(in the rows, 128 means zero)
Known rows, with every step that occurs
B/U/F/Q: [150 120 134 149 149 142  84 141 101 111 126 133 145 159 104 137 131 107
 117 142 142 151 186 104  98 181 156 137 138 160 140 152 128  84 143 197
  86 118 151  88 133 125 108 113 109 151 120 131]
D/G: [174 159 120 156 143 122 140 137 126 129 124 172 154 131  99 129 100 116
  96 146 127 125 146 141  91 168 124 154 116 104 148 134 137 107 116 132
 150 106 146 126 144 139 139 167 162 127 113 148]
L/G/D/B/U: [167 131 161 145 141 126 130 136 133 128 126 117  87 111 109 111 122  75
 117 162 142 129 159  98 141 179 198 202 122 128 164 123 169 100 143 127
 103  97 129 128 186 149 145 119 142 169 123  91]
F/Q: [168 127 110 138 128 140 126 121  93 120 119 162 146 137  99 141 114 163
 128 133 125 166 171 124 119 142 120 145 135 143 154 148 129 114 128 169
 100 135 140 108 130  98 124 148 150 125 101 143]
L/R: [175 134 100 153 123 147 152 138 104 144 116 169 129 174  90 135  98 127
 115 180 155 150 174 130  92 171 124 129  87 146 127 171 149 117 112 155
 134 126 121 109 111 104 130 151 142 140  88 150]
G/D: [146 145  97 126 133 146 161 145 116 107 116 155 138 136 101 141 123 116
  99 140 140 148 155 129 113 146 131 149 135 127 155 141 136 112 133 134
 114 135 147 126 163 123 150 152 157 143 109 136]
L/G/D/B: [166 128 138 124 123 127 161 140 131 129 129 138  97 115 126 114 131 108
 128 149 140 132 154 109 147 150 172 182 131 121 160 119 172 121 137 118
 117 125 135 138 192 143 148 142 147 123 124  90]
D/G/B/U/F: [152 151 145 151 155 118  86 172 158 136 157 134 158 142 115  96 129  78
  84 149 144 127 167 137  94 196 185 154 122 116 132 133 170  82 140 132
 141 112 130  96 152 158 111 104 127 127 149 120]
L/G: [176 134 138 164 127 130 140 152 122 138 118 160 112 138 114 146  95 126
 126 154 126 135 146 116  98 151 153 179 106  95 123 130 149 120 128 129
 103 128 129 136 150 145 137 153 150 124 114 127]
U/Q: [145 132 106 152 134 161 117 142 120 100 107 145 143 145  74 149 100 146
 114 148 119 150 136 131 101 163  97 162  98 111 143 156 120  98 122 145
 108 141 150 134 120 131 134 164 132 122 105 131]
Q/U/F: [130 123  92 145  98 135 121 155 128 119 108 141 132 166 111 135 135 118
  76 142 122 153 136  82  69 148 133 149 125 116  92 139 138 108 125 150
  92 165 163 134 123 126 106 156 116 122 101 133]
K/X/P: [152 139 115 176 109 147 115 144 136  88  97 191 138 159  96 134 118 127
  82 148 124 187 170 128  82 132 128 169  62 116 144 149 120 103 114 115
 121 125 114 153 163 132 123 143 127 170 115 155]
X/P: [164 134 100 161 106 137 129 146 138 103 104 156 144 160  80 144  98 133
  84 145 135 155 185 117  89 139 127 188  83 131 138 157 129 114 130 121
 127 136 150 138 133 143 135 139 151 145 104 150]
B/F/Q/U: [146 115  96 133  77 126  87 131 107 145 154 145 131 123  96 134 141 169
 108 106 134 154 138 136 105 123 111 158 125 145 145 151 124 107 143 162
  88 157 145 118  98  67 108 145 139 135  61 142]
U/Q/G/B: [137 116 107 125 118 128 106 147 141 122 150 128 148 123  77 147 108 174
 134 121 130 154 164 136 112 146 131 142 122  70 117 130 157 110 133 136
 130 136 102 142 127 161 107 137 151  94 164 122]
D/B/U/Q/G: [151 109 138 155 142 127  87 115 121 121 113 103 111 123  72 151 113 120
 119 151 121 142 158 105 118 184 145 179 109 117 143 124 145  98 124 153
 125 106 120 149 129 163 118 146 137 155 141 103]
G/B/U: [152 134 117 161 133 125  93 154 142 139 124 136 133 134  95 133  95 107
 105 166 133 160 156 135 115 179 171 177 119 129 122 133 155 103 125 123
 112 131 101 113 116 137 127 105 153 149 110 133]
U/Q/G: [142 121 113 147 131 133 116 130 116 104 123 130 146 136  74 171 108 154
 127 130 116 142 156 118  86 154 109 142 112  80 118 131 128 112 126 159
 126 118 125 157 133 155 124 171 153 110 144 129]
B/D/G: [149 155 123 166 147 136 123 161 113 144 139 164 156 127 117 108 108 105
  86 142 141 132 116 142  79 177 146 168 104  86 173 141 131 105 120 120
 162 122 121 139 172 138 142 174 153 124 131 124]
D/B/G/Q/U: [129 147  99 165  55 142 157 100  91 151 112 170  88 139  83 146 109 134
  73 134 122 155 125  85 110 170  96 204 126 145 109 121 126 123 127 158
 105 162 118 181 103 109  92 158 117 125  99 123]
U/F/Q: [156 116 120 134 126 151 119 144  97 110 128 153 144 164 115 133 138 140
 125 124 137 155 183 119 106 154 134 124 149 155 136 155 128  99 147 196
  92 142 151  99 147 116 109 137 114 115 125 134]
L/G/D: [155 140 137 129 130 130 159 160 128 116 134 147 124 113 118 132 115 112
 127 138 141 128 150 110 107 144 165 165 121  89 142 133 155 108 145 122
 104 118 142 130 185 145 146 142 161 131 125 119]
D/B/G: [160 123 126 180 113 162 151 110  86 153 107 160 104 145 130 125  99 119
 101 146 126 167 145 100 133 160 114 209 141 154 146 135 141 122 140 156
 136 117 128 151 158 132 122 167 132 112 123 131]
F/Q/U: [151 123  94 135  93 119 115 118  97 126 125 149 150 133  92 145 122 168
 103 123 120 157 156  90  95 130 111 155 136 115 130 135 128 115 121 163
  85 156 154 129  95  87 119 151 135 145  81 135]
U/F: [153 129 112 144 129 152 133 162 116 109 111 160 128 176 117 142 123 110
 103 150 136 160 158 117  90 159 138 137 122 142 116 153 133 105 132 167
 105 149 149 119 145 135 121 150 126 108 119 140]
G/L: [150 147 121 159 144 156 147 145 136 123 105 153  98 150  97 167 112 131
 124 133 117 142 166 128 120 144 127 158 113 132 128 142 151 113 129 120
 109 141 139 139 132 133 170 149 150 130 110 160]
K/R: [126 144 119 131 147 155 142 142 122 128  91 170 136 137 101 139  91 135
  97 162 136 156 140 110 115 158 114 171 113 128 166 159 130 121 118 131
  95 148 118 130 158 113 152 172 146 121 104 166]
D/B/U: [171 125 130 166 137 139 103 119 111 134  92 135  99 138 100 132 103  94
  96 179 129 159 149 113 130 190 164 203 120 168 155 127 147 106 118 139
 112 121 124 129 132 128 131 136 137 170  98 118]
D/B: [178 116 113 150 121 148 143 119 104 129  93 157 100 147 111 128 112 128
 105 165 125 170 151 126 138 163 138 181 131 162 146 130 156 130 111 137
 121 142 126 138 142 125 131 157 141 125  98 116]
G/Q/U: [128 159  74 145  67 124 140 124 111 122 110 176 121 144  61 172 106 145
  71 143 126 151 131 110  75 161 103 154 104 127 104 134 117 112 114 145
  84 184 125 152  74  96 105 156 138 143  74 136]

Rows
[155 182 113 148 117 129 155 125 119 126 137 197 142 128  66 149  98 127
  89 139 135 128 145 154  89 189 109 143 104 122 143 129 125 100 120 150
 134 130 124 140 123 129 113 154 156 125 110 142]
D/G/Q
[156 110 125 126 130 121 118 128  91 119 142 139 142 145 114 150 141 161
 138 106 129 153 203 108  91 150 152 106 155 121 109 128 139 111 149 200
 107 117 138 112 160 138  96 147 137 103 155 136]
U/F/Q/G
[132 162 107 173  96 168 163 118  81 139 117 192 118 150  89 172  91 131
  89 133 133 152 143 118  89 174  86 176 121 146 118 144 100 115 141 175
 114 130 113 148 125 122  97 161 143 120 116 155]
B/G/Q
[150 111 106  96  76 133 108 112 114 131 164 125 114 102 114  95 175 151
 105  94 143 154 153 131 156 118 133 168 148 175 188 134 151 112 151 151
 106 155 160 121 143  69 119 132 128 139  81 101]
G/D/B/F/Q/U
[171 119 119 128 123 112 126 103  91 128 140 151 139 121  98 158 117 171
 143 114 118 159 192 118 108 133 130 124 149 108 127 117 136 120 137 180
 113 109 120 129 134 123 113 155 168 127 137 148]
F/Q/G
[163 115 122 120 103 142  84 143 119 152 174 154 135 119 112 109 130 173
 133 106 147 162 176 185 145 132 135 151 134 162 163 154 157 105 162 153
 122 149 112  98 126  88 109 111 152  95 102 133]
G/B/F/Q
[152 104 131  86 123 122 137 122  96 109 147 117 127 126 124 116 177 141
 131 100 131 147 214 100 138 139 168 115 180 154 153 112 166 113 161 193
 118 112 143 122 203 140 108 128 124 106 179  98]
U/F/Q/G/D/B
[171 108 126 122 111 122 101 115  94 141 166 152 125 116 103 145 133 174
 144  97 134 153 185 161 116 127 135 131 138 135 142 134 129 117 162 188
 124 109 115 121 143 103 106 149 172 113 117 147]
B/F/Q/G
[168 115 128  93 106 148 122 116 106 118 155 140 115 102 118  96 160 150
 126 113 147 155 178 161 175 131 141 159 154 197 211 145 149 109 164 167
 123 131 142 110 175  84 128 135 139 122 101 110]
G/D/B/F/Q
[152 128 123 146 134 105  96 136 136 151 143 128 135 125  94 150 103 124
 109 145 131 153 179 126 102 170 184 160 127  92 108 105 163 112 134 138
 125 108  84 128 120 149 107 114 177 148 144 131]
Q/G/B/U
[130 128 103 151 121 148 106 171 118 155 145 147 142 132 118 111 111 134
  96 144 146 169 134 140 107 151 167 175 114 103 149 144 145 127 132 108
 142 165  86 133 150 129 130 138 151 105 134 112]
G/B/D
[153 118 136 128 134 125 153 138 106 124 155 127 115 173 100 154 155 155
 174 100 139 111 252 120 104 151 151  71 120 135  87 149 173 106 151 195
 129 115 130 109 142 132 132 125 122 111 159 156]
U/F/Q/G/L/R
[176 116 124 147 106 157 114 124 116 144 125 159  83 143 117 115 118 133
 112 142 140 170 143 163 145 151 134 195 116 187 169 148 150 119 139 140
 137 145 129 129 145 107 117 151 143 116  82 120]
D/B/F
[159 150 130 152 100 134 157 142 112 133 128 185  97 129  87 169  92 140
 119 153 135 136 155 127  91 181 132 163  94 111 114 133 135 115 134 143
  87 149 114 144 128 137 110 142 153 116 114 123]
L/G/Q
[157 132 123 153 133 128 168 137 131 144 135 140  97 167  88 173 114 136
 154 135 131 118 222 127 102 154 144 107  89 107  89 140 175 120 131 140
 141 103 107 144 126 140 155 152 165 134 135 169]
Q/G/L/R
[169 125 154 118 108 133 136 144 133 138 153 140  82 106 137  97 144 109
 124 132 149 133 150 150 152 145 170 189 115 146 179 140 172 116 165 121
 122 121 136 132 201 129 131 132 152 118 114  97]
L/G/D/B/F
[184 103 129 126  97 147  95 107  92 141 140 156 109 125 118 110 135 158
 129 120 135 167 167 168 157 142 130 171 133 199 186 150 145 116 153 168
 122 135 132 113 142  86 115 138 139 111  93 118]
D/B/F/Q
[136 122 153 164 152 139  92 121 141 112 120  90  84 126  71 177 126 122
 140 128 106 118 183 111 140 167 152 172 105 113 141 118 166  96 127 128
 122 111 122 157 130 171 153 134 135 147 151 118]
D/B/U/Q/G/L
[137 116 122  86 126 128 139 135 101  97 162 128 152 130 113 136 166 138
 136  93 141 137 208 102 107 137 157  98 172 123 129 118 141  99 169 200
 107 110 150 114 193 138 113 137 136 109 169 126]
U/F/Q/G/D
[137 109 131 101 114 153 112 127 140 112 162 112 107 107  94 128 158 143
 126 101 139 138 159 154 147 140 133 152 126 134 184 134 157 104 162 151
 144 111 129 151 175 136 119 156 154 113 139  97]
U/Q/G/D/B/F
[157 116 117 105 125 127 162 113 115 122 125 129 117 113 113 128 137 130
 110 135 134 152 175 114 137 152 157 156 153 126 144 101 168 130 133 142
 136 108 122 149 183 146 134 153 169 128 149 112]
Q/G/D/B
[117 145  80 137  68 139 135 148 114 111 117 164 121 170  78 157 132 129
  69 134 132 146 142  97  67 174 114 139 112 139  88 142 119 108 130 162
  75 192 139 145 100 116  83 149 105 118  94 128]
G/Q/U/F
[149 132 138 186 132 172 165 116 107 143 102 143  72 151 124 142 113 122
 122 124 117 145 164 110 149 150 122 205 140 156 139 127 162 119 142 127
 131 120 132 161 159 146 156 154 133 113 136 149]
D/B/G/L
[165 124 128 135 130 125 149 114 104 140 150 139 113 155  82 170 122 167
 175 114 133 114 246 127 115 140 140  96 113 118 110 141 174 115 142 168
 127 100 113 114 116 117 151 134 155 124 138 164]
F/Q/G/L/R
[157 132 150 166 133 107  93 164 150 156 142 133 121 125 111 130  90 104
 124 159 138 142 155 117 112 173 198 191 105  89 120 124 171 105 131 109
 101 122  98 116 138 154 118 101 155 143 122 112]
L/G/B/U
[135 125 128 157 150 130  77 133 124 111 120 113 141 129  65 172 104 124
 119 145 125 132 156 105  82 179 138 159 100  89 126 134 131  89 130 158
 112  93 117 142 123 159 123 148 151 160 131 132]
B/U/Q/G
[123 135 128 124 153 134 102 144 132  92 139  99 147 117  68 165 127 107
 117 131 136 126 161 104  96 166 142 144 119  82 143 131 132  87 139 158
 119  84 131 142 149 153 131 141 155 169 146 125]
B/U/Q/G/D
[147 143 126 186 129 171 172 139 107 157 126 162 101 175 106 154  96 114
 132 129 142 115 186 111 102 158  99 152  95 140 109 170 159 115 140 151
 140 103 125 135 135 130 152 152 128 131 117 182]
B/G/L/R
[133 136 123 151 139 147  66 159 150 117 133 122 149 136  73 135 105 122
 112 156 137 153 144 130 121 173 142 182  98 110 146 158 147  81 120 126
 109 142 121 116 106 141 124 116 131 141 122 118]
G/B/U/Q
[142 116 142 115 134 118 121 132 123 113 127  98 105 135 118 125 163  74
  97 142 145 139 191  90 120 179 200 146 156 146 131 107 162 100 153 166
 122  97 128 129 196 163 123 126 137 156 163  98]
Q/G/D/B/U/F
[123  95 126 122 116 127  94 161  97 147 187 120 151 125 133 109 155 159
 132  95 145 161 183 123 104 143 184 124 156  94 120 127 161 115 164 172
 128 146  91 120 177 145  93 119 132  71 193  96]
U/F/Q/G/B/D
[131 132 132 150 140 144 124 144 140 104 124 123 113 139  70 196 122 158
 148 109 110 119 176 124 108 144 119 138 113  85 112 133 148 107 135 135
 125 119 134 160 136 166 155 158 153 110 159 145]
U/Q/G/L
[158 135 128 137 140 140 125 128 121 112 110 122 111 128 104 115 135  81
  92 162 144 147 158 107 145 177 166 184 139 166 175 132 148 105 131 134
 117 115 136 123 161 129 143 125 141 182 108 107]
G/D/B/U
[155 123 107 132 116 108 130 145 129 149 144 148 136 127 108 139 107 160
 118 137 130 168 173 131 106 145 160 149 138  92 102 112 162 125 132 135
 136 131  90 137 135 153 116 136 180  98 149 133]
Q/G/B
[124 169 104 132  84 118 139 145 139 115 145 174 136 155  75 135 137 119
  66 120 131 119 143 116  52 188 115 132 105 113  99 129 131  90 126 157
 112 160 151 142 110 128  88 153 116 116 110 129]
D/G/Q/U/F
[127 137 146 166 160 138  90 138 144 102 127 102 108 131  58 195 111 122
 143 120 113 112 176 113 108 173 140 158  99  87 117 133 152  87 139 141
 111  97 129 154 123 166 153 141 153 153 148 144]
B/U/Q/G/L
[139 129 142 125 145 149 121 146 122  96 118 112 108 150 121 112 151  66
  86 162 144 149 171  98 130 186 186 165 142 179 159 138 157  92 144 159
 106 120 151 115 185 142 125 121 110 161 128 102]
G/D/B/U/F
[142 128 156 147 150 121  95 137 118 111 143 109 112 146  98 175 146 123
 149 102 125 122 222  98 105 163 181 118 142 130 109 118 156  87 156 183
 100 101 135 117 148 152 131 115 132 138 166 144]
B/U/F/Q/G/L
[138 172 137 172 154 148 130 163 127 142 142 148 122 130 113 128 117 106
 107 119 128 110 137 147  99 165 150 164 102  88 155 138 158 104 132  93
 164 123 126 148 176 152 172 170 154 110 143 139]
B/D/G/L
[135 131 122 146 140 146 145 142 142 120 137 122 108 162  57 182 115 151
 162 122 130 103 207 129  97 156 110 105  73  94 101 152 168 102 124 149
 145 112 120 143 115 150 152 150 145 118 144 151]
U/Q/G/L/R
